Each row was made from one path, in order. Every step used is in the known rows, and no mark comes twice. Write each row's path.
Known rows:
sirub, rosat, vodutop, gusofib, vene, giri, venul: [ 13.7  22.6 -19.9 -16.6   4.4   2.9 -26.0  -0.4   8.6   4.2   4.3  -8.0
   5.3   5.4 -11.9  -1.1 -25.6  -9.3 -23.2  23.2  -0.3  16.7 -29.2  19.2
  -3.4]
giri, vene, gusofib, vodutop: [ -3.5  26.3   5.4 -17.6   3.0 -10.4 -16.9  14.9  -3.7  -4.9   5.1 -15.2
  -1.4   2.2  11.2  -1.4   4.4  -4.1  12.2  15.1  -4.0   6.1   2.8   6.3
  12.0]
vodutop, rosat: [ -5.2  -7.6  -6.1  -9.3  -3.2   1.4  -2.9  -8.0  15.4  -5.3   1.8 -12.3
  -1.0   3.2  22.1   6.5   8.5  -8.4  -0.4  13.1  -8.0  11.1 -12.8  16.3
   1.9]
nipon, gusofib, vene, vodutop, rosat, venul: [  2.0  11.6 -44.9 -23.9  -4.0  -1.7  -9.2   3.4   9.1 -21.9   2.3   8.5
  -2.4  -6.3 -19.2  -3.0 -12.3  -1.0  -1.0  16.1   5.6   0.1  -2.5  19.9
  24.2]
rosat, sirub, gusofib: [ -2.3  -3.1   3.6 -11.7   0.8 -23.5  15.8  -7.8   5.9  -9.6   1.9  -5.6
  -3.2  -8.2  13.9   2.9  -7.2  -3.8 -14.0  18.7 -14.5   8.0  -5.6  11.1
  -2.9]
nipon, rosat, sirub, gusofib, vene, giri, venul: [ 11.6  22.2 -16.2 -23.3  11.3 -16.0  14.5   3.0  20.9 -10.3  -1.5  -0.6
   0.5 -13.3 -27.4  -0.7 -22.3   0.3  -4.8  10.3  -9.7   0.7 -15.6  11.1
  26.2]
vene, sirub: [-25.6  -4.6   2.1  -0.5  -2.6  -7.8  -1.9  -5.1  16.4 -15.5   3.3  -4.6
  -6.0  -9.1  -2.8   2.9   5.7  -7.5  24.9   8.6 -16.3   7.3   7.0   8.3
 -10.2]
vene, vodutop, gusofib: [ -5.6   5.7  -4.3 -14.3 -10.6 -15.9 -11.2  -2.0   8.7 -17.2   2.5   4.3
  -5.3  -1.0  10.0  -0.8  -1.7 -13.1  17.6  16.7  -2.9  13.5   0.3  22.7
  -6.8]
vodutop, gusofib, vene, sirub: [-11.9   5.0  12.6  -4.6   0.4  -2.2   0.8   8.8  24.7 -17.5   3.9  -6.3
  -5.5  19.0   7.5   0.5  -3.6  -7.3   3.9   5.5  -1.5  -1.5   2.2  30.2
  26.6]
vene, sirub, gusofib, nipon, rosat: [-12.2  -6.2 -13.7 -19.6  -4.2 -17.3  14.2  -1.8  25.7 -19.1  -1.7  -7.5
  -7.6   0.4   1.9  -3.6  -0.7  -1.7  26.5   7.9  -6.4 -15.3   2.0  13.7
  17.5]
vene, sirub, rosat, vodutop, gusofib: [ -5.0   4.4 -24.9  -6.8  -7.0  -8.8  -5.3  -9.4  21.3 -12.2   7.1  -6.3
   1.5  -3.3 -14.3   2.2  -9.4 -12.4   6.8  22.6   1.2  13.0 -14.9  22.5
 -17.3]
nipon, gusofib, vodutop: [-12.1  -0.3 -31.4 -16.1   2.3  -0.9   3.1  -5.4  -9.9 -14.9   5.0   4.5
  -3.4  -6.8  -7.0   0.9  -1.9  -7.5  -1.8   9.3  -6.1  15.8   8.9   2.5
   1.5]
rosat, sirub, gusofib, vene, vodutop: [  0.1  14.2  -7.2 -20.1  -0.5 -25.4   9.2   8.8  14.6 -19.2   4.9   3.4
  -2.3   1.0  -4.3  -2.1 -16.1   4.7  -2.3  21.3  -1.9   3.1   5.9  19.4
   4.4]
sirub, rosat, vodutop, gusofib: [  3.7   0.9 -23.7 -17.9  -6.0  -7.7 -13.0 -13.5   5.3   0.9   6.4 -15.3
   5.0   2.9   7.5   1.7  -7.0 -12.8 -16.3  29.5  -1.5  22.8 -26.5  19.0
 -20.0]
nipon, vene, sirub: [-28.2   7.4 -30.8  -8.7   5.9 -12.6  -5.9   7.0  27.4 -19.6   5.2  12.0
  -9.7 -11.1  -8.4   0.1   8.9  -2.9  27.6   1.2 -16.9   2.3  10.1   8.9
 -25.3]
vene, vodutop: [-16.1   4.5 -12.6 -16.8  -8.0 -15.7 -17.5  -3.1   4.0 -14.4   4.2   1.9
  -3.6 -11.4   1.4  -1.4   4.7  -6.3  27.8  17.9 -11.0  15.8   6.5   7.7
 -24.0]
sirub, gusofib: [ -1.6 -13.0  12.0 -21.6   3.1 -17.4  15.2  -3.5   2.5  -6.5  -3.3 -12.7
  -6.0   8.8  45.6  -2.4  -0.3  -9.7  -8.6  10.2 -11.0  11.6  -7.3  11.4
  -9.3]
vene, sirub, gusofib: [ -9.7  -7.8   8.1  -9.8   0.1 -16.6  20.3  -1.1  18.5 -18.8  -1.7  -4.9
  -8.5   1.9  19.2  -1.2  -3.4  -8.8  12.3   5.3  -8.1   3.6   3.2  15.7
  -6.4]
vene, gusofib, nipon, rosat, venul: [-10.4  13.6 -27.3 -28.1  -9.2 -12.6 -26.4 -11.5  -6.0   1.3  -1.7 -14.1
  -0.7 -15.0 -17.6  -3.0   4.9  -4.5  11.0  23.8 -17.2 -16.6  -6.3   1.5
  24.4]
gusofib, vene: [-21.0   0.7   7.4 -17.3   4.5   0.0 -10.9   6.2   6.9  -3.5   4.9 -15.6
  -1.5  14.8  18.9  -0.9   6.9   1.0  -1.9  10.9 -12.9   7.6   3.6  11.2
   6.8]
vodutop, gusofib, vene, sirub, rosat: [ -6.3   5.6  -6.9 -10.9   0.2  -1.8  -2.7   6.8  29.1 -14.7   3.5 -10.6
  -2.7  18.5  -5.6   0.5   0.5  -8.5   1.9  13.7   8.2   2.5  -5.9  33.6
  16.8]
nipon, gusofib, vodutop, rosat: [ -0.6   0.6 -40.7 -14.7  -0.2   5.2   9.1  -3.5   3.0 -17.3   4.2   6.4
  -1.4  -1.0  -6.2   4.2  -4.4  -8.0  -5.2   9.0   3.0  11.2   0.8  11.8
  12.6]
nipon, gusofib: [-15.3 -15.3  -8.0 -15.0   0.2  -6.7   8.4 -14.0  -4.7 -12.9  -1.9  -0.7
  -6.0 -13.5   8.7  -0.3   8.3 -10.6  -0.6   7.3  -7.9  10.2  -0.8   4.0
   2.8]
gusofib, vodutop: [-15.8   9.1 -19.9 -12.5   1.9  -0.9 -15.3   1.5  -4.6  -4.6  10.0  -6.5
   0.0   5.3   4.2   3.4  -1.3  -4.6   3.7  16.6 -17.5  20.9   8.5   2.8
 -15.0]
giri, venul: [-15.5  -1.8  -3.8   2.4  -0.9  -1.5 -25.4  -8.3 -10.5   4.1  -0.9  -9.3
  -1.0  -5.8  15.0   1.8  -2.0  -9.8   4.8  12.4 -22.7  11.2 -10.5  -8.1
 -22.8]
vene, giri, venul: [ -4.1  10.6  12.0  -5.3   9.0   0.4 -23.4  -5.0  -0.5   2.7  -2.9  -2.2
  -4.3 -16.5  -3.5   1.6  -8.2 -10.3   3.8   7.2 -24.3  14.5 -11.0  -1.9
 -10.3]
sirub, rosat, vodutop, gusofib, vene, giri: [ 11.7  16.5 -10.7 -26.4   5.1  -1.1 -13.9  -0.5  16.0  -0.5   6.4 -11.0
   4.0   7.9  -6.8  -0.8 -15.5  -7.8 -22.7  24.3   2.4  20.5 -23.4  28.5
   1.9]

Write each row's path:
[ -2.2  10.1 -29.9 -10.6  -0.9   6.1  -9.3   3.4   8.4  -7.3   9.5  -5.2
   2.0  10.6   6.0   7.2  -4.2  -4.8  -1.0  16.5  -7.1  16.8  -0.5  13.2
  -1.0] : gusofib, vodutop, rosat
[ -6.8   0.8  15.4 -13.7   1.8  -0.8  -5.0   5.6  11.6  -7.0   2.8 -13.6
  -3.5  23.7  26.9   0.3   0.4  -7.3 -10.6  10.7  -4.9   5.3  -5.8  26.1
  25.3] : vodutop, gusofib, vene
[ -5.4  20.4 -23.7 -13.8  -6.0  -7.3 -10.2   9.8  26.2 -19.2   9.3   5.2
   1.7   3.3 -20.2   2.8  -6.9   6.0  10.1  20.8   2.7   2.6   3.5  25.1
  13.1] : gusofib, vene, vodutop, rosat, sirub
[-14.3 -10.1  10.9  -8.2  -7.2  -3.2 -20.7  -7.6   3.5  -2.3   1.7 -15.0
  -6.2  15.0  29.5   1.1   5.0  -7.5  -1.0  16.6 -14.1  -6.4  -5.3  15.9
  23.7] : vodutop, gusofib, nipon
[  4.0  11.7 -54.7 -29.8  -3.3 -17.5 -21.2   9.9  17.4 -14.7   0.6   8.2
  -8.5   5.0  16.6  -6.1 -14.2   4.0   0.1  20.5  -6.2 -15.1  -5.9  19.6
  -0.6] : sirub, gusofib, nipon, vene, vodutop, rosat, venul
[-30.7  -1.7 -28.4 -18.2   1.8  -6.6 -31.4   3.2   9.2  -4.6   5.6  -1.4
  -7.8   3.7  15.6  -2.2  14.2   4.9  14.3  12.2 -23.1 -10.5   6.3   1.4
  -5.8] : gusofib, nipon, vene
[-19.0  15.2 -23.5 -13.0   9.1  -1.2 -43.2   5.7   8.3  -0.6   1.0   7.7
  -8.8  -9.1  -4.3  -2.6  -1.5   2.8  11.0   6.8 -27.5 -10.9   0.0  -2.9
  -5.3] : gusofib, nipon, vene, giri, venul
[ -0.5  11.5 -34.9 -17.2  -4.7  -8.3   8.6   2.5  18.7 -27.6   4.4  15.9
  -1.2  -9.7 -31.9   0.5  -8.8   2.7   4.5  14.2  11.1  -1.9   5.1  22.6
  28.5] : nipon, gusofib, vene, vodutop, rosat, sirub
[  4.9  23.0 -18.2 -17.0  -6.0  -3.3  -3.2   2.2   1.9  -5.4   3.4   0.5
   1.8   7.0  -5.1   4.1  -0.5 -10.7   0.9  17.2   2.6   7.8   2.5  13.7
   4.9] : vene, gusofib, vodutop, rosat
[  0.3   6.6   0.2 -31.1   1.1 -19.0   7.0  14.8  13.0 -16.5   0.1  -2.5
  -4.9  17.6  26.1  -8.0  -8.9  -0.4   4.2  12.6   3.4   6.4   5.9  22.3
   0.1] : sirub, gusofib, vene, vodutop
[ -3.6  12.9 -22.4 -10.8   0.6   0.3 -18.5   4.9  21.6 -11.3   4.2 -13.5
  -1.8  10.1 -14.8   0.3 -10.2  -7.1  -7.7  21.7  -0.1   0.7 -13.7  31.1
  19.0] : vodutop, gusofib, vene, sirub, rosat, venul
[  1.5  10.7 -17.6 -12.8   2.1 -19.6  11.0   0.4   1.2 -11.1   7.8  -1.3
  -0.6  -1.1  -1.3   3.8 -18.0  -0.6 -16.2  21.9 -12.7  12.8   3.4   9.4
  -3.8] : rosat, sirub, gusofib, vodutop
[-12.2  -2.9  20.0 -10.7   1.7 -15.4  -5.6  13.4  21.1 -15.7   1.0 -19.4
  -9.9   8.1  31.8  -4.7   0.5   4.1  22.8   7.6  -7.0 -16.5   0.4  13.6
  25.9] : giri, vene, sirub, gusofib, nipon
[-15.0  15.8 -21.0 -23.8   3.9 -18.2  -7.7   5.4   7.5  -7.9  -0.7  10.3
  -6.6  -7.3   4.7  -2.6  15.6  -8.7   9.4   7.2  -9.9   1.2   3.9   6.8
 -20.0] : nipon, vene, gusofib
[-13.1  13.1 -18.0 -21.2 -10.4 -20.0  -7.9 -12.3   3.8  -4.6   0.8  -6.8
   0.2 -16.1 -27.7   0.9   9.1  -1.1  17.0  23.3 -10.4 -17.2   1.2   2.7
  28.2] : vene, gusofib, nipon, rosat, sirub
[ -6.1  -0.4  22.9 -11.3   5.7 -17.6   8.9  13.6  22.4 -18.3  -0.1 -16.9
  -9.2   3.0  31.8  -3.1  -2.1  -2.5  19.8   4.2  -4.9  -0.7  -3.4  15.5
  12.6] : giri, vene, sirub, gusofib
[ -4.3  13.3 -10.5 -24.5  -7.7 -16.8 -24.3  10.6  19.9 -18.4   4.1 -14.5
  -5.3   0.6   7.3  -4.6   2.1  -0.5  37.3  16.2   0.4  -8.8  -8.0  20.2
  36.5] : giri, vene, vodutop, gusofib, nipon, rosat
[ 12.1   3.8 -18.0 -21.2   2.3  -5.3  16.7   6.3   9.6 -10.4   3.0  -4.7
  -1.5  21.0  29.9   2.1 -13.3  -6.6 -14.7  12.9   0.7  13.8  -5.0  20.2
   1.2] : sirub, gusofib, vodutop, rosat
[ -6.9  -0.4 -32.5 -21.0  -3.4  -7.0 -18.7 -13.6   0.4   3.2   7.9 -17.6
   6.8  -5.9   0.6   0.9  -1.7  -6.8  -7.1  30.4  -8.8  25.6 -20.1   6.8
 -35.8] : sirub, rosat, vodutop
[-16.8   4.3 -37.6 -11.9  -1.8  -7.4 -22.4   3.4  29.0 -13.8   3.4   1.2
  -8.2   9.0  -6.7  -0.9   8.1  -4.5  13.2  14.8  -1.1 -13.2  -3.8  24.8
   5.2] : vodutop, gusofib, nipon, vene, sirub, rosat
[ 21.7  19.1  -1.4  -8.7   7.8  -4.3   7.9   6.3  24.0  -8.1  -1.1   2.0
  -0.5   3.5  -6.3   4.3 -27.6  -0.3 -21.9  12.1  -2.1  -0.9 -18.2  23.3
  27.9] : vodutop, rosat, sirub, gusofib, vene, giri, venul
[-10.9   3.7 -45.6 -18.2   3.9   0.6  -6.2  -1.7  11.5 -18.9   1.6  -2.9
  -2.5 -11.8 -37.3  -2.9  -4.9  -2.4  -1.9  16.0   2.7  -0.6  -3.5  15.8
  15.9] : nipon, gusofib, vene, sirub, rosat, venul
[-19.3   3.6  16.2  -2.3   3.3  -9.6 -11.1   9.8  19.5 -15.8   5.0 -18.3
  -6.8  -6.8  12.4   0.4   7.8  -1.1  32.2   6.4 -11.8   2.2  -0.1   8.7
   9.1] : giri, vene, sirub
[ -0.3  17.7 -19.0 -12.0   8.9 -19.2 -12.5   4.7  11.8  -6.7  -0.1  12.3
  -8.0 -11.0 -10.1  -1.3 -19.4   5.1  -9.8  12.7 -20.6 -13.2  -4.6   4.1
   4.1] : rosat, sirub, gusofib, nipon, vene, giri, venul
[ -2.1  -5.1  10.9 -25.9   7.7 -11.3  12.9  10.2   8.7  -7.5  -1.1 -14.6
  -4.5  23.5  41.7  -5.0  -4.5  -1.5 -14.1   9.3  -4.8   5.6  -1.9  18.2
   9.8] : sirub, gusofib, vene
[-10.3   0.0 -29.0 -20.1  -4.1 -16.0  -0.5  -3.8  17.5 -16.1  -0.7 -10.3
  -6.9  -7.9  -5.4  -4.0 -12.0  -0.8  16.1  15.0 -15.4 -17.0  -4.8  11.4
  19.3] : vene, sirub, gusofib, nipon, rosat, venul
[  3.2   7.2 -56.3 -15.8  -0.1   6.5  -4.8  -5.7  -4.2 -13.6   5.3   4.0
  -0.6  -8.7 -14.3   4.2 -14.8  -6.9 -16.6  16.7  -5.6  10.7  -5.5   9.7
  15.1] : nipon, gusofib, vodutop, rosat, venul
[-11.9   2.7 -29.3 -17.4  -1.7 -16.7   6.6 -13.9  14.5 -10.8   5.5  -8.8
   2.3 -26.6 -26.9   5.8   3.4  -3.0  13.9  18.4 -17.3  10.4  -8.8   4.8
   6.9] : nipon, rosat, sirub
[  7.6  27.2  -1.2 -16.8   0.5  -4.8 -12.3  15.4   7.3  -7.0   4.7 -12.8
   0.3   7.1  10.4   1.8   1.9  -4.6   8.9  15.3   2.8   3.4  -4.2  15.7
  23.2] : giri, vene, gusofib, vodutop, rosat
[ -8.9  12.4  18.5 -21.7  13.6   2.4 -11.8   9.5  13.6  -4.5   3.1  -8.6
  -4.1   4.4   1.3  -1.1   0.3  -0.5  -2.2   7.1 -14.8  10.6   1.9  17.2
  16.8] : gusofib, vene, giri
[-23.5  -8.3 -23.1 -22.7  -5.1  -6.5 -18.0 -10.3   7.8  -3.2   2.9 -18.4
  -1.9  -3.6   1.6  -0.7  13.7   1.1  22.2  15.3 -18.8  -7.7  -3.5   0.9
  16.8] : gusofib, nipon, rosat
[-16.4  10.6 -26.5  -8.6  -6.6 -11.0 -19.7   1.4  18.0 -13.5  10.4   8.4
  -4.8   6.7   6.6  -1.3 -16.9  -1.5   7.6  14.3 -15.4  -9.9  -2.1  16.1
  -0.1] : rosat, vodutop, gusofib, nipon, vene, sirub
